Each row was made from one path, in order. Every step used is in the known rows, and no mark comes twice. Write each row's path.
Known rows
y -> l -> n -> f: [  1.5   7.5 -32.5  15.4  61.5 -10.7 -33.8   1.7  21.9  60.5  70.7  12.0
 -17.5 -16.2 -30.9 -15.3]
y -> l: [-28.5  14.1 -23.3  31.7  45.3   4.8 -20.5   9.9  -6.1  32.9  32.3  -1.7
 -32.9  -8.8 -37.0 -15.1]
s -> h: [-14.3  20.3 -20.8  29.6  21.5   3.0   2.1 -12.9  23.5  14.8  11.6   2.3
  -6.3   5.8 -30.0 -44.3]
l -> n -> f: [ 19.7   8.3 -26.8   1.9  48.9 -11.3 -17.1  -3.1  42.6  49.9  47.3   3.9
   2.1 -14.4 -27.2 -48.8]
h -> l -> n -> f: [ -5.8 -13.0 -22.2   7.5  45.4  -3.6 -18.7  -0.3  21.5  62.5  37.6  -9.6
  17.6  -1.9 -32.8 -43.2]
n -> f -> y -> l: [-23.6   4.1 -32.8  34.4  68.5 -21.9 -39.1 -14.6  12.2  32.0  21.2  13.5
  -4.0  -4.1 -37.3 -48.9]
n -> f -> l: [  0.1  36.9 -27.6  21.2  48.1 -26.9 -34.2  -2.9  36.9  49.0   8.6   9.3
  -8.4 -21.1 -24.1 -73.7]
h -> n -> f -> y: [-27.0 -16.0 -31.2  25.1  49.1 -27.2  -9.7 -23.9  27.9  29.6   1.2 -13.3
  39.0   1.4 -32.4 -75.1]
n -> f: [  5.1  16.5 -24.1  13.2  45.1 -12.0  -2.8   3.1  37.3  36.4  13.5   3.3
   4.3  -7.5 -27.1 -46.7]
p -> h: [ -5.7  20.6 -36.5  15.1  25.5  32.6   2.9  -4.0  16.7   7.0   0.3 -14.0
 -11.7 -26.4 -42.6 -51.8]
h -> p -> f -> l -> n: [  8.9  22.3 -38.0   8.7  32.3 -27.5 -17.2   1.7  26.4  48.7  36.2  -9.1
  -5.3 -32.2  -5.9  16.6]
n -> f -> y: [ -3.4   5.2 -28.3  21.8  56.0 -22.0 -18.7 -21.8  34.0  24.5  -1.5   5.8
  10.9  -4.3 -33.4 -82.0]
f -> l -> p -> h -> n: [-23.1  36.2 -38.1  10.1  11.8  20.6  -7.3  -5.3   6.1  39.6 -11.7 -20.2
   8.7 -21.4 -27.3 -57.8]
p -> f -> y -> l: [-44.2 -20.9 -27.6  34.4  60.8 -32.3 -17.6 -11.2   3.5  21.7  25.5   0.8
 -24.9  -9.0 -33.3  10.2]
n -> f -> l -> p -> h: [ 16.1  55.8 -40.9  -1.6  29.7   8.0 -18.2  -5.0  36.6  46.2  -6.8  16.4
  -2.0 -27.2 -22.9 -70.3]
l -> n -> f -> y: [  9.4  -0.8 -29.3  10.6  60.3 -17.2 -33.3 -29.4  38.4  36.9  30.4   6.5
  10.4 -11.0 -33.0 -79.3]
f -> y: [-20.7   5.2 -21.6  27.9  45.7  -3.5 -19.9 -18.9   9.8   9.0  -6.7  -7.7
  -5.5  -5.8 -38.9 -79.4]
h -> n -> f: [-17.6  -3.6 -26.7  16.7  37.7 -19.5   6.5   0.0  33.2  44.6  19.5 -17.8
  31.1   0.0 -26.2 -40.7]
y -> l -> n: [-13.9   7.7 -24.6  21.4  51.0   6.1 -30.7   4.7  -2.2  46.2  63.9  -2.1
 -36.4 -17.6 -37.2 -19.0]

Write each row's path
[  0.8  56.4 -35.2   5.4  19.2  27.0 -17.5  -2.4  13.9  33.0 -12.4   1.5
 -20.0 -28.4 -28.6 -64.0]
f -> l -> p -> h
[-15.1  -3.0 -16.8   3.1  37.3 -26.4   8.9  -9.2  21.8  28.2  -6.9   3.4
  -8.5   1.5 -19.1 -11.3]
l -> p -> f -> y
[-17.3  31.2 -17.7  14.0  34.5   9.0 -10.8  20.0 -10.6  45.5  23.6   6.8
 -33.1   1.4 -26.6  -5.1]
y -> l -> p
[-18.6  19.1 -49.8  21.4  34.2  -3.1 -19.7 -15.4  34.8  36.1   4.3 -13.9
  26.0 -30.2 -32.2 -67.7]
p -> h -> n -> f -> l
[-11.3  32.9 -24.3   7.0  30.3 -26.7 -11.8   1.6  27.4  70.6   2.0  -2.8
  19.5  -2.5 -12.4 -50.9]
h -> n -> f -> l -> p
[-45.4   3.1 -45.1  21.6  32.4  23.0 -12.6 -17.0 -17.7  25.5   2.2 -15.8
  11.8  -2.5 -39.9 -32.9]
f -> y -> l -> p -> h -> n
[-38.9  -1.8 -15.6  34.1  18.6  10.9  -0.7 -10.9   3.2  27.3   4.9 -11.3
  10.8  22.1 -34.3 -34.3]
s -> h -> l
[-42.0 -13.0 -58.1  32.8  54.4  -0.2 -22.3 -28.0  10.1  20.6  19.5 -12.3
  30.2 -13.1 -45.2 -46.7]
p -> h -> n -> f -> y -> l
[ -1.7 -10.4 -40.4   3.4  39.5  23.5 -12.6  -9.0  23.5  46.5  33.1 -12.6
  22.2 -16.5 -41.9 -48.3]
p -> h -> l -> n -> f
[-15.6 -10.9 -44.1  19.9  52.3 -23.7 -23.4  -9.0   1.3  32.9  49.9  -3.9
  -2.0 -16.0 -18.0  44.8]
h -> p -> f -> y -> l -> n
[-10.0 -21.7 -44.7  11.5  50.3  15.9 -33.2 -33.8  20.7  31.0  15.5  -9.8
  33.0 -14.6 -48.0 -82.7]
p -> h -> l -> n -> f -> y
[-30.6 -14.4  -8.2  -1.5  22.3 -10.7  26.3  18.1   3.4  51.5  -0.2 -14.6
  -1.6  11.7 -17.6  30.2]
h -> l -> p -> f
[-28.0  21.9 -34.5  35.5  31.2 -32.5 -21.9 -24.6  40.7  48.1  14.8   0.3
  29.9   2.3 -19.7 -61.9]
s -> h -> n -> f -> l
[-12.1   5.8 -46.1   2.3  31.0   4.9   3.1 -25.9  25.5  28.3 -15.8  -9.4
  45.8  -1.9 -30.9 -68.7]
l -> p -> h -> n -> f -> y
[-41.4   2.8 -37.1  29.5  37.5 -21.7 -15.2 -30.5  12.8  48.2  18.1  14.3
  32.9  29.8 -20.6 -28.9]
s -> h -> n -> f -> y -> l -> p
[ -7.7  10.3 -36.0  19.9  10.7 -17.8  29.9  -2.7  32.5  14.9  12.8  -3.3
  16.0   3.1  -3.5  44.7]
s -> h -> p -> f
[ 12.3  53.8 -22.3   3.4  38.5 -20.6 -20.5   2.6  33.2  63.6  -2.0  17.9
  -9.0 -10.3 -13.6 -65.6]
n -> f -> l -> p
[-22.0 -19.0 -29.1  25.3  44.7 -12.7 -34.0 -45.3  26.6  42.6  24.9   4.9
  37.7  20.7 -35.4 -72.0]
s -> h -> l -> n -> f -> y
[ -7.7   6.4 -24.7  12.3  45.0 -34.1 -25.2  -7.3  32.1  53.0  44.5  -2.1
 -29.2 -32.2 -21.5 -10.1]
p -> f -> l -> n
[-23.3  -3.9 -28.7  30.4  61.9  -3.1 -49.3 -20.9  -6.1  31.8  46.3   1.8
 -24.1 -10.7 -44.2 -47.5]
f -> y -> l -> n
[  1.7  25.2 -41.7  18.9  21.4 -25.4 -14.3 -16.7  36.6  41.1  40.1   4.5
   3.3 -17.3  -2.2  22.2]
s -> h -> p -> f -> l -> n
[-26.1 -19.6 -20.9  22.3  48.7 -33.1   0.1 -18.0  25.4  10.9   4.9  -5.4
  -9.0  -8.1 -30.7 -19.9]
p -> f -> y
[ -5.2   6.7 -13.2  -5.7  26.2 -17.7  24.8  15.6  24.0  41.4   6.0   1.3
 -19.4  -0.3 -13.2  20.1]
l -> p -> f
[-24.3   0.1 -30.4  26.6  25.5 -21.1  11.5 -19.5  41.9  36.8  20.9  -4.4
  40.8  16.2 -22.4 -37.8]
s -> h -> n -> f
[-25.9  19.8 -21.4  21.4  46.2   1.3 -27.5  -5.6 -14.4  34.7   5.4  10.0
 -22.9   6.7 -32.4 -36.4]
f -> y -> l -> p
